Each row was made from one path, in order. Every step used is in the known rows, and no mark comes twice. Write each row's path.
In the rows, 128 means zero.
Known rows
vilom, liraf, zupami, fipitaf: [139 119  78 106  73 109  85 171 148 127 195 143 111 114 124 133 156 168
 182 179 154 141 103 123 117 126 147 148 178 148 147 128 156 122 135 153
 121 123 129 106 137 125 102 168  89  96 103 101 133  67 142 147 142  34
 132 127  89 151 171 142 168  62 121 121]
rugu, zupami, fipitaf, goru, liraf: [158 204 160  89 144 125 103  90 148 155 126  87 164 137 143 152 126 123
 108  89 108 130 102 104 123 117 141 136 115 137 103 109 142 132 125 165
 103 163 132 137 153 105 100 176  77 124 111 130 188 122 152 109 116 134
 102 159 129 100 152 109 130 132  86  94]
rugu, vilom: [135  81 137 153 108 157 156 162 108 175 116 131 112 128 141 125 189 148
  95 142  99 160 134 130 176 162 140 108 132 157 117 134 131 113 114 154
 166 140 103 132  82 123 133 107 140 102  80 181 102  91  96 123 114 173
 119 119  92  96 105 166  68 139 163 150]
zupami, fipitaf, goru, liraf, vilom: [107 151 101 124 166 112 140  89 190 180  95  93 120 116 173 167 124 169
 120 100 124 109  92 130 106 106 120  98 111 128 111 176 136 111 155 135
 133 118 142  89 131 125 142 139 128 121 127 141 167 124 157 135 104 117
 155 148 155 117 151  78 144 145  17 110]
vilom, liraf, zupami: [130  99  94 138  79  99  95 161 118 128 175 162  99 112 106 114 145 164
 174 172 150 147 161 131 150 145 101 178 164 132 155 132 148  97 133 101
 133 136 104 111 136 112 130 121 137 107 132 100 105 105 120 153 142  74
 126 130 134 176 137 128 148 113 152 149]
rugu, zupami, fipitaf: [165 144 144  89 106 136 119 166 129 123 132 136 150 161 181 133 187 157
 141 139  96 151  89 116 141 129 168 123 156 156 125  92 151 130 114 161
  96 149 120 205 122 117 114 155  99  93  44 167 152  48 141 110 111 109
  99 135  60  75 129 185 121 127 143  94]
fipitaf, goru: [151 111 149 139 160 140 117 140 130 145 120 161 121 158 117 154 202 134
 129 108 109 123 156 137 147 130  97 113 115  94 141 132 109 168 147  92
 121 111  80 133 131 116 167 188 131 134 151 147 155 120 136 136 105 152
 133 101 182 117 110 102 104 170 162 108]
zupami, fipitaf: [140 100 134 100 126 142 124 179 138 150 116 156 124 153 158 139 206 168
 141 124 120 140  67 142 138 115 158  76 164 140 135 118 142 142 151 162
 117 120 119 154  79 121 116 192 118 101  66 166 151  50 125 137 109  80
 127 138  90  91 125 122 126 119 149  91]
vilom, fipitaf, goru, liraf, zupami, rugu: [128 156 154 107 162  90 105  45 123  97 137 121 137 119 102 105  56 111
 129 134 121 100 159 155  96 106 100 191  89  86 126 120 132 110 138  90
 101 158 161 124 176 134 119 153 143 149 216  79 142 224 119 143 102 114
 120 159 190 158 122  39 186 135 126 136]
rugu, vilom, fipitaf, goru, liraf, zupami: [123 157 117 111 132 110 126  35 154 152 158  60 144  73 102 119  11  96
  75 155 135 129 189 119  92 135 117 180  82 111 119 136 133 104 120 156
 144 172 181  89 137 105 108  83 105 100 153 103 122 176 111 126 142 183
 104 145 170 146 140 117 149 110  77 188]
fipitaf, vilom: [131  94 134 147 170 155 109 180  89  97  79 166 144 103 115 140 173 159
 159 116 116 125 149 170 140 131  90 118 120  90 130 109 142 167 150 110
 117 120 103 121 108 136 167 110 164 121 108 138  98 107 122 125 141 114
 115 135  99 124  95  77 107 153 191 100]
vilom, liraf: [121  77 129 156  79 118 110 187  95 150 132 174 101 157 141 101 194 153
 168 136 143 160 142 128 151 130 116 103 168 119 172 119 101 131 135 152
 140 126  86 113 101 124 148 158 154 131 125 136  98 118 107 155 143  95
 126 126 117 146 118 103 120 139 174 132]
goru, liraf, zupami: [126 137 126 112 138 110 102 116 150 161 101 125 100  63  99 115 108 150
 132 141 130 130 156 179 142 144  89 180 133 157 112 149 171  61 138  97
 153 186 127 138 122 101 132  94 162 101 116 132 107 136  88 117 111  90
 130 195 149 175 119  75 129 124 121 137]
zupami, fipitaf, goru, rugu: [141 158 138 118 157 140 152 149 170 123 123 123 120 161 119 154 144 105
 116  76 138  86  86 124 138 108 156  82 134 135 110 147 106 168 145  80
 109  72 122 153 143 124 134 178 111 170 153 127 195 113 164 107 105 124
 162 105 161 123 128 144 121 128 106  93]
fipitaf, vilom, liraf: [113  92 114 169 121 140  87 185  74  97 120 167 135 107 111 124 162 151
 189 120 147 138 152 136 141 132  97 119 144  93 159 102 130 166 148 136
 134 110 103  76 125 150 160 115 154 134 132  99  89 126 125 148 175  87
 115 121  86 147 122  79 133 131 186 103]
goru, rugu: [120 114 156 137 137 145 163 173 120 120  79 163  95 143 126 104 149 101
 128  99 144 121 135 158 170 139 114  95 143 159 119 149 117 113 133  65
 138 107  99 194 100 124 159  91 195 158 140 156 120 141 108 102 109 128
 157 147 148 162  91 141  86 165 160 132]
vilom, fipitaf, goru, liraf, zupami: [121 161 126  90 157  97  98  45 147 134 137 107 136  84  96 116  25 108
 116 136 150 114 202 154  93 116  87 179  92  88 148 133 126 134 151 119
 115 167 168 123 150  98 125 122 130 112 172  88 135 184 113 132 140 137
 108 165 209 170 131  62 175 133  98 154]
goru, liraf: [111 114 167 135 141 125 119 141 108 184  60 139  99 110 131 103 161 149
 126 101 119 143 139 167 156 130 101  98 142 145 131 140 128  90 147 143
 161 182 116 131  83 104 137 125 173 128 117 165 121 146  69 132 121 117
 126 185 129 140 101  60 106 154 133 133]
liraf, vilom, fipitaf: [ 83  75 110 129 100 122 154 115 131 130 104 157 121 142 222  94 112 175
 147 165 138 137 161 135 109 111 111  99 113  92 170 135 118 122 127 134
 118 119 141 157  79 147 162  63 174 106  87 146  88 118 122 130 124 138
 143 131 134 124 108 134 140 179 106 151]
goru, fipitaf: [115 127 139 113 126 152 131 148  94 143 107 193  85 153 102 141 166 130
 158 123 104 154 106 154 112 141  92  93 138 122 160 152 121  98 107 121
 133 136 109 158 106 135 101 118 127 127  69 169 102 110 116 142 149 117
 133 137 123 110 109 173  95 143 154  96]
fipitaf, goru, rugu, vilom: [136 146 148 165 151 146 188 124 152 138 118 101 118 136  92 134 127  81
  73  94 127 112 142 112 175 155 135 117 110 163  95 167 103 135 111  70
 158  88 104 136 127 125 146 104 134 158 168 144 153 156 132 100 107 209
 153  92 170 133 111 182  70 157 122 147]
vilom, fipitaf: [109  81 152 110 115 133 133 140  95 125 114 163 130 156 172  90 136 134
 131 132 134 146 163 141 124 109 126  94 133  87 177 102 101 157 150 163
 100 143 134 178  70 115 136 132 166 113  97 146 102 112  91 133 135 128
 114 137 129 102  96 102 130 158 172 141]

Which path is each row?
[105 137 114 152 173 112 142  79 171 175  83 120 115 111 157 146 124 166
 120 109 121 110 151 142 133 126  81 119  92 113 119 180 130  96 135  99
 148 122 122  87 130 122 183 108 160 129 165 142 146 164 139 135  97 158
 160 155 197 148 120  70 120 190  53 132] : fipitaf, goru, liraf, vilom
[116 131 174 152 151 120 156  51  94 145 115  90 143 157 141  99  89  93
  79 117  99 132 131 117 111 117 151 125  93 108 111 116  97 118 113 160
 149 166 156  96 133 143 109 139 130 162 189 119 125 222  97 143 114 189
 120 140 141  96 123  64 134 139 122 148] : zupami, rugu, vilom, fipitaf, goru, liraf
[163 185 167 130 144 127 156 121 119  85 121 130 136 154 117 125 116  88
 116  91 123 109 170 109 163 143 116 162 108 132 108 130 115 141 102  45
 107 112  95 209 178 117 167 109 133 164 161 125 176 151 153  84  93 187
 126 109 176 149 100 192  84 177 139 121] : fipitaf, goru, rugu, zupami
[163 147 123  98 143 154  95 163 109  69 114 136 188 105 148 156 140 151
 158 125 109 133  99 127 120 127 144 154 128 125 109  67 168 163 130 158
  83 134 128 156 147 141 125 115  94  98  53 134 134  66 159 102 148  96
  91 128  35  88 129 140 140 118 164  69] : rugu, zupami, fipitaf, vilom
[110 146  75 123 122 132  82 143  91  57 164 182 122  72  38 153  72 140
 206 158 150 143 147 138  74 140  67 183 143 103 156 139 151 100 109 100
 126 129 128  87 182 164 101  58 109 120 114  69  62 139 159 153 207  60
 128 127  99 192 149 166 166  83 151 101] : goru, fipitaf, vilom, liraf, zupami
[115 155  72 130  63 120 149 160 164 119 185  91 107  91  99 118  71 104
 120 155 169 126  92 100 125 148 181 144 177 213  99 156 149  82 102 128
 149  99 148 115 137 131  90  89 102 127 113 107 120 111 142 118 146 103
 154 114  74 162 174 229 145  55  81 165] : goru, rugu, vilom, liraf, zupami, fipitaf
[159 130 136 112 152 135 117 141 154 148 135 137 140 165 137 171 196 146
 130 107 117 111  85 127 124 110 142  98 131 108 128 126 123 179 156 141
 101  94 111 125 126 116 113 240  84 122 115 143 187  70 158 137 108 114
 135  93 148  83 136 111 127 117 125  90] : zupami, fipitaf, goru
[123 149 116 156  93 134 155 145 156 138 168  79 120 160 110 146 114  92
  91 100 153 117  82  63 132 126 186  89 155 175 110 147  87 146 109 147
 146  71 126  92 155 135 103 158  87 168 165 110 155 128 168 132 145 149
 156  73 117 123 168 195 113  82  78 144] : zupami, fipitaf, goru, rugu, vilom, liraf
[150  95 126 149 130 114 141 138 110 121 140 141 116 128 109 118 170 144
 126 188  81 144 103 150 162 154 147 195 126 166  76 137 170  61  89  79
 154 138 108 137 143 160 118  97 142 117 129 140 117 134 105 131  74 123
 136 123  89 118 111 154 113 112 172 139] : liraf, zupami, rugu, vilom
[150 179  92 111 142 135 156 107 185 121 172  77 132 101  70 168  79  83
  89 134 137  88  92 116 123 147 171 164 126 190  70 171 156 118 110  78
 145  85 142 138 169 122 101 111  74 129 142 122 170 108 165  96 107 147
 158  85 155 143 158 208 120  84  69 143] : liraf, zupami, fipitaf, goru, rugu, vilom
[ 98 107 126 181  77 131 175 171 112 145 130 127  93 134 119  92 123  91
 109 125 155 148 126 101 175 156 148  96 167 188 126 152 101  96  87 126
 187 105 103 123 109 133 134  64 157 165 138 137  94 145 103 122 152 160
 159 119  97 158 128 201  73 128 130 174] : goru, rugu, vilom, liraf
[145 136  84  99 160 137  82 163 144  76 138 144 164  56 102 170 137 175
 179 154 130 106 100 168  94 120 124 167 134 123 104 111 196 155 163 101
 103 116 158 115 141 140 121 119 108  90  85 103 121  62 155 120 141  52
 122 133  77 144 142 111 168  88 144  80] : liraf, zupami, fipitaf, vilom
[110 133 166 112 152 122 124  68 118 154 103 109 130 136 140 103  71 109
 102  99 142 125 184 124  94  98 101 107  92  82 163 121  92 155 159 161
 111 159 151 115 116 104 143 159 143 140 164 116 133 187 103 134 150 159
 105 160 189 131 117  42 146 150 110 137] : vilom, fipitaf, goru, liraf
[ 60 104 109 122 117 110 154  83 136 164  70 120 121 111 216  82  51 157
 126 147 146 138 160 150 103 109 108  89 103 114 158 147 124  84 139 163
 133 160 159 130  74 131 154  38 201 107 108 140  90 164  96 127 127 148
 135 196 131 143 112  75 143 175  62 168] : goru, liraf, vilom, fipitaf
[141 176 146  91 112 129 148 165 139  94 112 129 144 153 159 122 131 107
 129 106 128 129  74 118 152 124 167 117 156 187  98 106 138 116 112 109
 102 126 126 237 128 119 119  99 129 139  71 151 162  90 146  84 110 123
 130 143  82 118 120 209 112 131 128 102] : goru, rugu, zupami, fipitaf
[140 159 101 122 100 134  84 173  94  68 149 133 180 119 154 139 139 143
 183 131 134 146 101  91 114 120 150 145 158 126 135  65 145 163 125 189
  90 130 125 119 165 143 114 139  90 112  78  91 107  83 163 131 175  72
  87 113  31 106 160 148 156  92 153  77] : rugu, zupami, fipitaf, vilom, liraf
[137 101 161 153 138 127 157  87  92 115 147 125 148 189 144 113 145 102
  99 141  91 129 121 103 119 117 152 125  94  93 131 101  91 163 106 143
 116 115 132 126 137 164 120 157 121 162 174 129 127 180 124 147 106 193
 118  86 131  70 109 129 123 143 164 139] : zupami, rugu, vilom, fipitaf, goru
[116  81 142 133  93 153 159 120 104 148 127 125 127 140 169  92 120 129
  95 149 112 162 149 120 130 135 151  95 121 124 154 106 107 134 116 193
 134 160 145 146  62 131 120  92 133 103  75 168  74 118  86 132 141 185
 104 119  93  86 107 160 109 138 151 175] : rugu, vilom, fipitaf
[155 141  75 110 112  99  78 135 166 124 207 124 129 117  99 163 141 150
 168 154 147 110 120  97 106 117 128 163 150 114 143 133 140 149 144 131
 106  98 128  79 178 123 107 219  62 112 149  80 157  86 175 162 135  66
 133  93 159 154 180 126 177  72 110 116] : vilom, liraf, zupami, fipitaf, goru
[137 114 123 117 161 162 101 181 118 100  97 149 156 111 135 168 173 153
 161 115 124 117  79 152 106 105 133  95 144 114 123  98 158 176 165 148
 114 109 137 117 110 147 130 148 120 107  74 150 121  69 142 127 153  65
 117 130  61 100 130  92 153 110 163  69] : zupami, fipitaf, vilom
[124  74 134 191  77 123 156 169  64 143 145 145 106 168 138  90 200 138
 140 151 102 165  89 107 174 144 159 111 160 152 129 115 113  92  88 156
 165 120  91  96 118 165 111 139 146 160 157 144  97 166 111 158 107 132
 140 107  62 101 129 145  93 106 183 140] : zupami, rugu, vilom, liraf
[152 157 138 153 166 106 137  63 134 141 137  89 129 102  78 142 111 114
  98 139  89 119 120 144 146 154 122 211  91 152  64 151 162  62 109  86
 160 157 131  78 182 149 109 124 129 142 202  94 155 198 117 138  83 159
 134 138 161 143 126  88 123 111 105 141] : fipitaf, goru, liraf, zupami, rugu, vilom
[134 173  83 112 115 104 110 143 177  92 194 115 110 119  85 148  89 104
 152 123 183  87 114 100 122 119 139 156 151 148 123 158 127 137 139  71
 116  73 127 114 189 120 113 163  92 162 186  65 159 128 186 126 140  76
 167  88 163 186 173 164 172  80  82 127] : vilom, liraf, zupami, fipitaf, goru, rugu
[114 141 156 124 146 132 155 110 122  91 119 135 126 160 124 111  68  65
 111  93 155  90 173 117 123 105 118  94 105  91 159 124  71 187 141  81
 104  96 139 176 127 121 153 124 158 174 187 117 135 180 129 105 140 175
 137 106 204 155 102 120 137 162 130 142] : vilom, fipitaf, goru, rugu
[108 135 161 138 140 138 145  49 128 176 123  70 143 123 130 114  64  97
  59 114 126 140 171 105 107 117 131 103  93 112 142 125  94 139 130 194
 155 172 167  88 105 107 114 118 113 124 137 130 120 181  96 127 150 219
 107 148 155  98 137 101 133 138  99 177] : rugu, vilom, fipitaf, goru, liraf
[135 107 142 135 134 146 147  87 120 146 146 107 147 158 140 123 111 102
  81 138 113 139 172  89 110 131 140 117  96  97 151 109  95 172 111 175
 127 132 140 124 115 128 127 137 107 113 128 148 112 128 117 133 139 214
 106  84 155  81 122 154 109 142 130 163] : rugu, vilom, fipitaf, goru
